In the rows, 128 means zero.
Known rows, with every step that occurs
C, J: [120 126 132 124 131 134 137 128 118 128 138 131 122 135 128 128  96 127
 136 131 121 129 127 126 126 119 128 128 118 124 129 133 126 139 125 136
 121 137 142 124 119 131 130 125 145 126 126 128 123 134 126 117 123 140
 135]
J, L, P, H: [119 112 120 107 128 109 122 124 128 152 146 142 115 159 138 120  96 149
 145 152 155 121 130 123 132  98 132 136 148 141 136 126 105 111 135 137
 111 133 116 126 124 142 122 120 134 120 134 136 116 122 151 129 109 141
 131]
H, P, L, J: [124 141 129 126 125 121 125 129 137 118 140 143 148 131 123 137  95 155
 115 154 101 109 124 142 131 120 131 122 147 137 115 133 111 104 139 129
 106 118  91 131 115 135 120 123 128 132 134 124 117 138 143 130  95 148
 118]
J, L, P, C: [119  95 124 111 127  92 130 133 124 137 144 131 113 165 129 114 106 138
 136 149 134 136 124 138 157 105 127 136 150 129 112 128 101 102 132 122
  90 123 126 119 142 131 122 122 139 115 129 140 115 133 140 125 107 142
 127]
H, P, C, J: [136 130 137 122 132 112 132 134 116 117 143 127 126 155 120 117  85 143
 123 144 122 119 119 131 152 102 124 133 123 123 108 135 121 120 143 125
 103 126 145 128 110 133 117 124 171 126 121 133 119 160 126 116 103 151
 130]
U, H: [126 116 119 121 132 110 131 124 119 128 140 129 133 136 127 131 150 128
 138 121 134 132 132 142 112 130 126 133 124 136 119 125 129 128 127 128
 150 130 118 128 125 130 129 131 124 124 129 129 126 123 128 138 139 129
 132]
L, J, C, P, H: [129 125 116  98 128 124 130 115 131 142 150 127 133 150 109 120  87 137
 129 136 138 103 144 161 124 113 129 113 126 123 128 127 124 112 145 133
 195 120 129 129 103 145 123 123 141 124 147  98 113 131 146 132 120 150
 139]
H, K: [132 132 122 122 131 128 131 127 123 128 122 130 123 126 130 134 133 119
 136 126 148 131 127 124 128 133 126 121 138 126 139 123 126 132 134 135
 154 129 142 125 138 119 123 122 124 145 128 139 124 119 120 136 151 115
 130]
K, H, L, C: [149 141 133 115 123 126 162 119 118 126 104 141 133 123 131 112 148 134
 135 134 103 124 107 155 128 112 127 137 134 139 148 125 111 147 142 128
 110 137 119 143 124 122 134 133 107 138 134 133 103 116 105 143 139 115
 131]
C, J, L, P: [104 101 129 112 127 114 125 126 121 143 152 139 105 153 139 121  78 139
 145 155 128 144 124 127 144 102 130 131 139 132 131 131 101 129 124 138
  88 139 132 116 132 134 130 120 141 116 126 143 106 124 146 112 101 147
 130]
P, C, L: [125 125 124 111 129 123 140 129 134 112 152 119 133 157 122 130 128 120
 122 134 142 114 122 137 143 127 124 131 128 119 124 128 120 109 127 127
 100 123 158 130 127 124 109 130 135 122 125 101 115 155 118 128 134 129
 134]
L, J, C: [115 134 127 114 130 102 126 121 124 130 137 124 133 140 114 145 121 132
 127 137 121 130 139 159 139 124 129 118 139 125 125 127 125 121 141 132
 171 116 131 122 126 133 132 129 120 125 142  89 117 128 136 127  98 142
 138]
J, L, C, P, H, K: [143 115 115 107 123 147 153 110 127 141 127 150 119 154 132 104 116 111
 159 130 167 115 126 141 123 115 129 125 134 127 157 121 114 116 143 135
 128 139 137 132 125 133 131 117 139 146 135 158 112 121 123 146 140 108
 132]
J, L: [125 107 124 123 125 114 130 128 133 129 133 138 119 148 136 125 113 122
 137 135 139 129 126 127 134 124 130 134 135 127 134 126 119 121 124 135
  95 127 122 126 139 132 133 124 126 127 129 154 125 130 130 122 101 134
 129]
P, L, J, C: [113 132 124 109 127 116 143 126 128 139 145 135 144 141 119 148 102 126
 126 139 101 116 128 156 131 131 130 114 146 127 112 126 112 122 138 139
 147 112 109 120 124 135 127 124 124 132 148  93 110 130 140 132  98 153
 131]
H, L, P, C: [113 111 119 102 120 114 140 126 119 131 133 132 126 142 125 111 119 144
 130 155 112 141 124 133 156 104 126 134 140 131 112 126 103 120 141 124
  97 124 122 127 133 130 113 126 129 122 131 108 106 133 128 136 141 148
 129]
L, C, J: [128 140 143 124 130 148 150 121 110 126 124 142 127 132 130 124 124 125
 145 133 108 137 128 133 129 117 127 126 119 130 146 129 118 138 133 131
 104 140 138 125 121 131 140 130 136 132 127 115 114 129 116 124 119 122
 135]
P, C, L, J: [118 138 121 102 131 115 135 123 141 102 149 126 144 148 114 141 127 139
 119 145 137 126 131 150 141 119 127 122 134 121 130 127 116  92 131 130
 115 116 151 132 123 129 117 130 125 116 129  83 115 152 123 130 116 131
 136]
U, H, J: [121 113 125 124 141 108 126 131 114 117 132 128 133 142 136 127 158 139
 142 130 135 122 129 139 123 148 129 125 134 137 114 126 125 119 130 134
 220 134 131 128 126 123 124 130 131 128 124 147 128 130 132 137 141 122
 136]
U, H, L, C: [126 123 116 118 123 132 158 114 114 126 115 148 141 133 128 114 174 122
 152 132 104 139 124 147 123 132 127 135 128 144 131 121 117 139 144 125
 121 134 112 135 127 130 139 135 111 140 131 125 105 115 107 151 137 123
 137]
J, C, L, P, H: [115 125 123  90 131 105 127 119 129 147 176 127 126 165 126 135 116 139
 135 148 145 107 140 140 141 114 127 126 146 132 132 125 111 120 141 132
 165 130 153 123 116 130 109 126 131 127 137  72 102 133 151 130 125 144
 138]
J, C, L, P: [110 120 126 103 126 109 119 122 130 134 172 122 124 153 123 137 128 129
 131 148 125 123 138 146 148 128 126 127 150 125 126 128 110 125 131 128
 155 125 152 118 131 119 114 130 122 127 131  69 100 130 144 122 130 134
 132]
L, J: [116 135 128 122 132 121 124 121 135 116 123 133 137 123 121 139 120 147
 124 141 128 137 132 140 131 117 130 119 135 131 142 127 122 112 134 133
 150 122 123 128 123 133 132 130 115 123 134 114 120 125 137 133 108 132
 130]
P, L, C, J: [125 136 141 122 126 161 160 125 110 139 138 147 134 132 135 122 107 118
 144 138  89 122 118 132 123 123 129 125 130 132 134 128 106 140 132 139
  75 139 113 122 118 133 132 124 137 141 130 122 110 130 119 127 121 134
 130]
U, H, C, J: [134 117 118 119 127 130 141 129 103 127 144 133 131 150 135 119 105 133
 144 123 115 127 134 137 120 120 124 133 113 126 104 121 131 146 137 132
 155 131 144 123 126 136 128 128 137 133 126 140 122 134 111 127 117 132
 136]
U, H, L, J: [111 120 108 110 125 111 138 114 129 118 127 144 146 131 123 135 145 139
 140 146 115 144 130 153 115 121 130 128 127 141 127 121 118 122 135 134
 153 124 109 135 123 135 132 133 108 124 136 125 114 118 121 147 121 142
 144]
L, C, P, H, J: [139 133 130 114 129 151 143 120 119 125 120 135 131 141 132  98 133 140
 141 138 140  98 133 141 128 130 131 119 125 131 138 127 119 111 142 133
 205 138 128 136 105 132 123 122 150 137 129 129 118 136 133 136 147 114
 133]
U, H, J, L, C, P: [129  89 119 120 128 126 138 121 113 116 133 139 126 169 131 104 153 129
 159 137 128 118 127 161 127 143 131 126 135 136 125 125 111 112 128 132
 180 135 124 131 132 129 133 125 136 130 128 170 112 133 123 133 131 112
 131]
U, H, K, M: [122 108 105 114 132 116 115 125 111 132 128 131 136 123 132 135 139 116
 146 118 156 132 126 142 112 133 126 123 133 128 127 120 132 130 126 135
 252 129 148 123 147 115 135 126 128 149 131 114 124 104 124 138 151 103
 132]

Rows
[129 140 119 107 129 107 140 121 129 117 113 138 136 122 122 131 116 151
 124 147 114 126 113 160 124 107 131 129 136 138 144 127 111 128 138 136
 146 130 117 142 121 130 126 129  97 123 141 133 108 120 125 141 123 137
 135]  K, H, L, J
[143 100 102 112 116 154 142 128 121 138 156 136 139 149 128 108 103 119
 133 123 101  97 133 152 108 142 124 129 123 130  78 119 123 128 135 128
 145 122 110 128 126 140 122 122 127 137 132 155 117 135 116 139 143 134
 125]  U, H, C, P, L
[132 114 124 129 127 108 128 132 125 126 154 141 143 148 129 129 120 143
 128 134 110 103 125 140 114 136 126 133 138 142  95 130 117 122 137 128
 108 124  94 129 114 132 122 124 138 136 128 147 121 132 136 135 117 146
 122]  U, H, P, L
[138 128 123 113 125 113 145 127 124 123 117 134 127 127 131 120 119 131
 126 135 113 119 106 145 122 115 127 140 132 136 133 128 119 143 135 133
 128 136 124 143 124 125 125 130 114 130 135 145 112 123 118 138 144 133
 132]  K, H, L
[155 139 132 113 135  89 131 133 132 103 151 117 135 164 118 123 111 151
 108 137 138  93 109 156 147 113 122 143 138 126 117 135 118 109 137 120
 129 121 156 140 114 119 103 129 138 128 124 128 112 158 122 124 127 127
 124]  K, H, P, C, L
[133 137 112 109 127 131 125 123 120 140 120 136 133 118 138 129  94 131
 140 127 173 113 126 119 121 118 128 118 132 125 148 121 135 126 137 143
 230 136 157 126 131 121 126 119 143 153 137 109 128 114 131 136 139 109
 135]  P, H, K, M
[104 101 129 114 132 101 114 134 122 130 136 132 114 152 143 123 118 150
 141 160 129 130 124 127 156 130 133 127 160 139 131 128  97 107 128 139
 175 132 128 121 142 124 121 119 127 125 127 158 121 130 152 122 115 130
 125]  H, J, L, P
[157 138 136 121 139  80 130 135 123 116 130 119 130 155 115 119 111 162
 112 130 130 102 110 155 147 104 123 141 137 129 103 135 117 118 145 118
 122 120 133 139 112 125 114 125 148 119 129 147 121 149 127 127 118 133
 122]  K, H, P, C
[129 140 131 109 119 154 174 113 112 136 117 155 133 133 135 111 100 131
 154 150 114 128 117 122 126  97 130 130 116 134 154 123 114 143 152 138
  86 147 130 135 105 139 130 126 140 141 133 116 103 131 112 140 120 138
 146]  P, H, L, C, J
[120 133 116  94 122 108 153 117 126 140 127 139 141 140 120 128  99 141
 137 154 127 121 129 141 133 108 131 122 134 131 136 121 120 128 159 139
 163 124 120 130 109 142 123 124 126 133 149  87 104 132 133 146 101 161
 148]  P, H, L, J, C
[137 114 124 120 117 138 142 135 119 129 143 142 115 154 143 115  69 132
 144 136 118 129 122 123 143 112 127 135 127 121 121 120 119 136 136 137
 105 130 147 121 136 139 129 120 136 137 127 159 117 146 115 115  87 136
 133]  H, C, J, L
[109 102 113 110 125 111 131 120 115 137 140 142 131 140 129 122 144 140
 143 149 108 143 129 141 128 119 128 137 138 148 114 124 108 134 133 129
 143 133 111 128 131 128 125 131 113 123 130 129 103 112 133 143 141 142
 135]  U, H, L, P
[135 101 125 119 115 150 141 115 132 131 131 142 121 149 128 103 124 115
 143 130 123 126 126 152 136 123 129 132 131 125 136 127 113 119 127 123
  96 130 127 129 136 133 140 125 127 129 131 144 112 128 121 125 118 115
 126]  J, L, C, P
[130 119 134 126 122 131 146 121 128 131 118 143 126 145 136 118 142 127
 149 133 123 134 121 136 134 122 129 134 139 131 145 125 114 120 132 128
  77 130 123 126 141 129 141 127 124 134 130 135 116 127 118 131 104 115
 127]  J, L, C
[141 129 142 119 137 102 141 129 116 121 106 133 123 154 142 115 143 141
 144 138 130 117 107 156 137 126 131 135 153 135 148 128 104 122 133 142
 155 139 135 133 134 120 133 126 120 134 132 174 116 134 124 130 111 105
 126]  K, H, J, L, C
[162 139 129 117 128 121 137 136 119 125 121 124 128 133 133 118 111 153
 122 119 122 109 116 144 130 115 124 138 135 129 117 123 126 143 143 128
 165 126 139 134 128 125 123 128 113 133 132 156 123 134 111 129 125 112
 123]  K, H, C
[114 112 116  95 133 115 133 122 116 150 152 150 105 160 143 125  67 135
 159 157 170 130 128 117 133  92 129 124 142 135 150 123  99 123 141 149
 122 147 144 119 128 133 117 112 148 134 131 153 112 118 144 128 119 139
 137]  C, J, L, P, H, K
[111  97 129 109 134  84 125 138 118 127 138 125 112 174 138 114 117 150
 139 158 137 127 122 135 165 118 130 129 156 128 115 128  96  93 134 132
 165 124 137 119 141 124 116 117 142 113 126 148 117 146 143 124 112 139
 126]  H, J, L, P, C
[125 101 127 114 127 109 151 133 116 126 137 133 116 168 130 118  78 118
 140 138 135 132 115 135 143 103 126 134 124 117 118 130 111 120 128 135
  63 129 149 121 128 138 126 119 159 122 127 146 119 153 125 115 101 147
 139]  P, C, J, L
[133  95 113 117 123 118 143 130 111 131 149 142 124 168 140 116  93 127
 155 132 125 130 124 136 126 119 126 137 123 129 112 120 121 137 138 134
 112 130 139 122 136 143 132 123 136 130 127 169 115 142 111 124  90 136
 136]  U, H, C, J, L
[136 145 127 111 117 144 167 113 120 132 106 150 139 129 133 108 134 137
 149 145 118 122 121 127 129 109 130 132 124 139 158 122 118 133 153 132
  95 139 115 140 114 135 130 130 126 144 134 109 107 126 114 149 133 129
 139]  P, H, L, C
[112  97 124 118 125 107 117 127 131 142 143 137 111 147 136 125 111 140
 140 149 133 139 129 131 147 111 130 135 148 135 129 127 102 114 126 129
  98 130 117 121 143 131 127 123 125 117 130 146 116 121 144 120 112 135
 125]  J, L, P
[109 112 125  95 121 124 146 126 105 133 144 137 119 145 126 114  89 140
 137 159 103 144 117 135 155  94 126 131 132 129 113 128  98 133 140 130
  94 134 143 123 123 132 117 124 149 121 127 113 102 139 129 127 134 159
 135]  H, L, P, C, J
[156 144 122 111 125 128 137 131 133 112 144 123 133 146 134 125 117 139
 121 128 131  99 118 149 133 128 124 138 137 123 126 124 123 134 135 127
 146 130 158 138 132 120 111 130 103 136 126 133 115 140 109 128 131 107
 125]  K, H, C, L
[139 138 121 110 125 132 129 128 122 146 143 134 126 141 135 108  98 163
 136 148 133 114 138 123 142 100 127 132 139 134 119 121 117 125 153 123
 158 128 129 126 120 139 116 122 128 129 130 113 115 129 135 135 123 127
 125]  L, P, H, C
[136 111 106 100 109 137 151 116 123 146 144 134 126 149 121 102  88 114
 138 139 122 102 129 144 130 118 128 127 117 124 116 124 125 139 147 130
 148 130 132 135 108 140 118 121 143 139 143 109 104 137 131 139 143 157
 144]  J, C, P, H, L
[122 106 134 108 140  82 117 135 120 133 131 128 110 156 143 122 116 158
 137 150 139 116 114 153 144 118 132 136 162 141 138 129  94 115 126 142
 185 139 127 127 133 122 121 122 125 115 131 175 115 123 150 122 122 119
 124]  K, H, J, L, P
[137 123 110 114 125 136 139 126 130 112 159 126 139 153 132 131 141 129
 136 130 131 111 133 139 126 137 123 137 127 128 113 118 131 128 135 123
 166 124 152 131 133 128 116 133 109 138 123 120 113 144 106 136 130 111
 134]  U, H, C, L
[128 127 137 123 130 130 146 124 104 127 150 151 144 148 130 122 118 136
 145 142  90 113 121 148 113 119 126 132 131 145 109 131 108 134 142 132
  78 135 109 127 112 134 133 127 149 141 126 135 108 137 123 132 105 142
 128]  U, H, P, L, C, J
[145 134 125 116 124 155 147 112 125 138 128 140 132 139 121  99 121 134
 139 128 137 105 134 141 120 114 128 125 114 129 137 126 121 120 140 122
 132 134 120 134 107 141 130 124 140 135 132 117 115 128 126 140 143 115
 132]  L, C, P, H
[129 113 113 118 138 111 130 123 118 130 134 133 132 137 129 140 155 116
 146 117 150 136 135 138 113 137 124 124 135 136 124 122 126 132 133 135
 198 128 137 126 135 122 130 125 127 139 129 145 127 112 121 145 151 116
 136]  U, H, K
[128 102 131 106 142  65 126 141 113 126 133 123 114 171 136 113 113 161
 131 152 144 117 108 155 160 113 128 137 161 136 121 131  89 103 135 137
 168 131 141 127 134 122 114 119 138 110 129 168 114 139 142 125 122 130
 128]  K, H, J, L, P, C
[136 155 114  98 124 140 142 120 144 111 149 134 146 143 129 134  97 153
 132 148 146 102 139 133 130 110 129 123 131 128 140 118 124 109 150 133
 158 124 144 136 115 141 113 128 111 133 133  95 111 150 120 136 105 126
 135]  P, H, C, L, J
[138 113 123 105 130 115 132 137 114 140 148 118 126 153 126 116  98 121
 122 135 108  74 114 170 130 152 128 119 146 124 101 133 108 132 129 145
 216 129 130 130 115 121 111 118 141 135 144 150 111 139 143 126 147 139
 127]  K, H, J, C, P, L
[130 101 129 120 122 147 137 122 124 117 126 135 118 154 135 101 132 124
 149 141 125 117 125 147 141 141 133 125 138 129 141 126 110 111 129 131
 167 134 128 129 136 126 133 121 137 133 127 164 115 141 128 127 126 113
 126]  H, J, L, C, P
[121 114 129 110 132 105 125 131 121 136 141 122 124 147 122 118 119 150
 124 145 123 135 128 140 153 108 125 131 140 129 113 129 111 111 135 120
 130 122 132 120 128 128 118 125 138 113 127 106 117 129 136 130 133 136
 126]  L, P, C
